Known rows, with every step that occurs
L > X > M: [ 2.84  0.97 -1.48 -3.20 -2.29 -1.03  0.45  1.36  2.91 -0.41 -2.44  1.17
  1.04  1.40 -0.83 -2.36 -2.68  0.07 -2.98  0.29 -6.89 -1.14  3.44]
L > X: [ 1.73  0.73  0.47 -0.81 -0.14 -0.82 -0.61  1.14  3.53  1.74 -1.84  0.72
  0.90 -0.29 -0.55 -0.94 -2.65  1.44 -1.59  0.78 -3.83 -1.69  1.18]
X > A > V > L: [ 6.79  1.77  1.45 -0.56 -0.10  1.31 -1.87 -2.33  2.89 -3.50  1.35 -1.22
  6.59  0.45  2.65  0.35  1.11  2.84  1.44 -0.65 -1.85 -1.96 -0.56]
U > L > V > A > X: [-2.62  1.09 -2.26  0.67 -1.89  1.22  0.49  3.21  3.11 -0.62 -0.66 -3.99
  2.89  1.48 -0.12 -5.85 -0.12  1.06  2.09 -1.76 -1.71 -0.32  3.42]
A > X: [-0.88 -0.16 -0.47 -0.69  1.82  3.46  1.57  1.64  1.89 -0.80  0.59 -0.55
  2.09 -1.08  1.26  0.02  1.04  1.49  0.37 -1.49 -0.34 -1.51  1.71]
U > L: [-1.92  0.83 -1.56 -0.08 -0.97 -0.91 -2.02  2.82  2.25  2.71  0.27  1.11
 -0.29  1.37 -1.76 -0.46 -1.60  1.40  0.21 -0.14 -1.48  1.31  3.08]
X > M > V > A: [ 3.41  0.62 -1.74 -4.77 -0.57 -1.31  0.13  1.00 -0.68 -3.18 -1.78 -2.24
  2.73 -0.82  2.32 -5.73 -1.43  1.43 -1.24 -0.34 -4.91  3.37  3.06]
V > A > X > M: [ 2.86  0.16 -1.57 -3.24 -1.08  3.11  3.32  2.62  2.70 -4.64 -0.16 -2.70
  4.43  1.12  1.47 -4.35  0.29  0.81 -1.40 -2.64 -4.37  0.18  4.02]
L > X > A: [ 3.37  0.46  0.68  0.82 -0.46  1.05 -2.28  1.10  3.35  1.62 -1.25  0.60
  3.92 -1.48  1.61 -2.18 -1.09  3.23  1.43  2.10 -2.68 -1.52  0.44]
A > V: [ 2.48  2.08  2.41 -2.50  0.45 -0.41  0.67 -0.26  1.90 -1.50 -0.20  1.06
  3.92  1.39  0.60  0.19 -0.92  0.18 -1.78 -0.32 -3.27 -2.37  0.27]
A > V > L > X: [ 6.79  1.62  2.56 -1.44 -0.67 -1.49  0.03 -1.46  6.19 -1.74 -0.79 -0.09
  3.81  0.76  0.98 -0.04 -3.12  0.90 -2.25 -0.65 -4.26 -3.38  0.08]
A > X > M > V > L > U: [ 2.21 -1.08 -3.70 -1.92  2.20  2.23  1.13  0.78  0.17 -3.70  0.17 -2.33
  1.20 -4.11  3.70  2.72  4.02  0.80 -1.01 -2.94 -0.55  0.87  2.05]
U > A: [-1.18 -0.98 -1.38 -2.35  1.13  0.31 -2.27 -2.15  0.53 -0.45 -1.52 -0.97
  2.33  0.89 -0.70  2.93 -1.45  1.99  0.23 -0.57 -2.31  0.77  2.59]
M > V > L > X > A: [ 5.22 -0.03 -0.47  1.28  0.70 -0.85 -4.05 -1.40  2.03  0.23 -1.02 -1.07
  2.96 -4.83  3.99 -2.74 -1.08  4.96  2.39  1.81 -1.33  1.05 -0.17]
A > X > M > V > L: [ 2.77 -0.10 -3.52 -1.70  1.05  1.44  0.71 -0.76  0.60 -4.74  0.08 -1.83
  1.07 -2.46  3.30 -1.75  1.07  1.61  0.24 -2.63 -2.17  1.30  3.19]
U > M > V > L > X > A: [ 6.37  0.91  1.70  3.22  2.21 -0.68 -2.16 -0.04  1.11 -1.82 -0.36 -0.57
  1.73 -4.90  5.50 -1.92 -0.48  3.90  2.97  2.02 -1.28  1.62 -3.07]
U > A > X > M > V > L: [ 0.97 -2.03 -4.69 -2.65  1.42  1.01 -1.06 -3.25 -0.04 -4.98 -0.73 -2.49
  2.37 -2.16  2.51  0.46  0.00  2.04  0.82 -2.69 -2.23  2.36  4.40]
A > V > L: [ 5.71  1.86  1.74 -2.20 -0.09 -0.26 -0.16 -2.48  3.18 -3.56  0.66 -1.04
  3.92  1.69  1.09  1.78 -0.97  1.09 -1.00 -2.08 -2.74 -1.94 -0.13]
A > X > M > V: [-0.25 -0.02 -2.70 -2.31  1.56  1.66  1.26  1.32 -0.94 -2.87 -0.58  0.03
  0.81 -2.57  2.76 -3.18  1.05  0.70 -0.43 -0.84 -2.50  1.13  3.61]
L > U > A: [-1.47 -2.08 -1.37 -2.18  2.28  1.24 -1.46 -0.39  0.90  0.83 -1.56 -1.89
  2.80 -0.57 -0.09  7.48  1.96  1.22 -0.93 -1.26 -0.88  0.30  1.37]

Rows
[ 2.44  1.76  1.73  0.95 -1.66 -1.18 -2.47  3.21  5.73  2.80  0.08  3.36
  5.87  0.22 -0.27 -3.75 -2.28  1.74 -0.11  2.39 -2.85 -1.92  1.25]  U > L > X > A > V
[ 1.77 -0.20  0.27 -1.19  0.77  3.62  2.42  2.80  3.45 -2.39  0.42 -3.31
  4.36 -0.54  2.20 -3.27  0.28  2.32  0.44 -1.87 -0.98 -0.27  1.88]  V > A > X
[ 0.97 -0.63 -0.14 -1.07  2.57  1.71  1.03  2.33  1.34 -2.27 -0.43 -2.53
  3.92 -3.98  4.45 -5.28  0.24  2.82  0.90 -0.74  0.13  1.94  1.41]  M > V > A > X
[ 0.57  0.40  1.42  0.83  4.84  0.12  0.78  2.58 -2.69 -0.56 -0.41 -0.54
 -0.77 -4.40  4.29  4.07  3.02  0.37 -0.34  0.76  0.37  1.78 -3.19]  L > U > M > V
[ 6.18  0.92 -2.30 -2.74 -2.94 -1.36 -0.04 -0.85  4.03 -2.46 -1.35 -0.89
  0.75  1.55 -0.28 -0.98 -2.52  0.87 -2.42 -1.42 -6.67 -0.58  2.98]  V > L > X > M
[ 4.42  0.46  1.23  0.80  2.30  1.52  1.21  1.29  1.03 -2.81  0.96 -2.21
 -0.25 -1.28  2.58  7.30  3.32  0.64 -0.34 -2.16 -0.48  0.25 -3.34]  V > L > U > M
[ 1.63 -0.89  1.75  0.89  5.22  3.12  3.53  5.67  0.26 -2.97  0.64 -3.18
  2.67 -5.42  6.66  0.46  3.97  1.26  0.21 -0.78  1.63  2.00 -2.59]  L > U > M > V > A > X
[ 4.95  1.74  3.00 -0.53 -0.24  0.40 -1.21  0.59  4.62 -0.15 -0.94  1.94
  6.84 -0.54  1.87 -2.51 -1.04  1.96 -0.49  2.18 -3.74 -3.63 -0.43]  L > X > A > V
[ 0.36  0.51 -0.78  1.76 -1.68 -0.29 -3.91  3.40  4.61  4.24 -0.44  2.08
  2.93 -0.44 -0.58 -3.55 -1.71  3.17  1.47  2.50 -2.12  0.25  2.30]  U > L > X > A
[ 6.01  0.19 -0.88 -4.65 -2.06 -1.95 -0.55 -3.89  5.23 -4.39 -2.16 -0.55
  4.95  2.96 -0.60  1.06 -3.86 -0.06 -3.58 -1.38 -7.27 -1.86  3.11]  U > A > V > L > X > M
[ 0.69 -2.45 -2.60 -1.64  3.46 -0.82 -3.65 -2.92 -0.29 -0.90 -1.27 -3.26
  1.91 -3.80  2.56  6.65  1.33  2.53  0.32 -1.31  0.77  2.48  0.41]  M > V > L > U > A
[-2.18 -1.58 -3.94 -2.99  2.21  1.24 -0.25 -1.18 -0.86 -2.99 -1.55 -0.69
  2.15 -2.13  2.02 -0.80  0.27  1.41 -0.23 -0.94 -2.70  2.12  4.66]  U > A > X > M > V
[ 0.89  0.91 -2.66 -3.62  0.32 -1.40 -0.79 -0.24 -2.44 -1.64 -1.72  0.46
  0.05 -0.80  1.61 -2.54 -0.68  1.01 -0.88  0.04 -4.12  1.98  3.04]  X > M > V
[ 2.61 -0.53 -1.48 -0.57  2.79 -0.42 -2.08 -0.62 -0.60 -0.49 -0.24 -2.46
  0.63 -4.32  3.33  4.48  2.24  1.99 -0.02 -1.43  0.91  1.33 -0.59]  M > V > L > U
[-2.02 -2.77 -4.12 -3.06  3.39  2.53  0.03  0.44 -0.82 -2.09 -1.39 -1.31
  2.66 -3.55  2.57  3.74  3.49  0.64 -1.17 -1.54 -1.03  1.60  3.68]  L > U > A > X > M > V
[ 1.47  2.04 -0.68 -2.00 -1.63 -0.35  0.05 -0.79  0.20 -1.89 -2.83 -4.89
  3.40  2.08  0.71 -3.83 -1.05  1.30  1.17 -1.25 -4.36 -0.58  1.10]  L > V > A
[ 3.78  1.08  0.84  0.98  2.95 -1.22 -0.35 -0.96 -1.52 -3.57  0.29 -1.41
 -1.16 -3.05  4.52  0.72 -0.11  2.22  1.75 -0.44 -0.92  2.91 -2.25]  U > M > V > L
[ 6.52  0.60  1.43 -0.31  1.17  2.18 -1.52 -0.88  2.79 -2.81  1.49 -1.64
  7.00 -1.25  3.14  5.03  3.95  2.22  0.26 -1.12 -0.20 -2.36 -1.78]  X > A > V > L > U
[ 5.03 -0.19  1.19 -2.19 -0.17 -1.64 -1.58 -3.88  6.04 -2.28 -1.62 -0.62
  5.57  1.05  0.13  2.20 -4.07  1.52 -1.99 -0.60 -4.59 -2.14  1.03]  U > A > V > L > X
[ 4.05  0.30 -0.59  0.02  0.88 -2.75 -2.40 -1.49  2.60  0.04 -1.69 -0.56
  0.23 -3.59  2.45 -1.82 -3.19  3.01 -0.15  0.30 -2.05  0.89  0.39]  M > V > L > X
[ 6.36  1.53  3.61 -0.23  2.65  0.72  2.17  0.61  2.08 -4.39  1.37 -1.31
  2.28  0.00  3.26  6.92  2.76 -0.51 -1.96 -2.04 -1.16 -1.75 -3.79]  A > V > L > U > M
[ 2.67  0.48 -1.13 -0.44  1.75 -1.36 -2.54 -2.43 -0.19 -1.62 -0.20 -1.72
  0.50 -2.59  2.67 -0.31 -1.03  2.96  1.45 -0.89 -0.82  1.85  0.53]  M > V > L
[ 4.50  0.74 -1.24 -3.93 -1.13 -2.37  0.34  1.86  2.25 -1.76 -3.05 -1.26
  3.04 -1.35  2.16 -7.25 -3.64  1.26 -2.56  0.99 -6.31  2.12  3.02]  L > X > M > V > A
[ 2.14 -2.00 -4.50 -3.74  1.70 -0.63 -2.69 -2.94 -0.80 -3.23 -1.76 -2.85
  2.02 -2.14  1.91  5.44  1.43  1.22 -1.30 -2.21 -2.23  2.83  2.94]  X > M > V > L > U > A
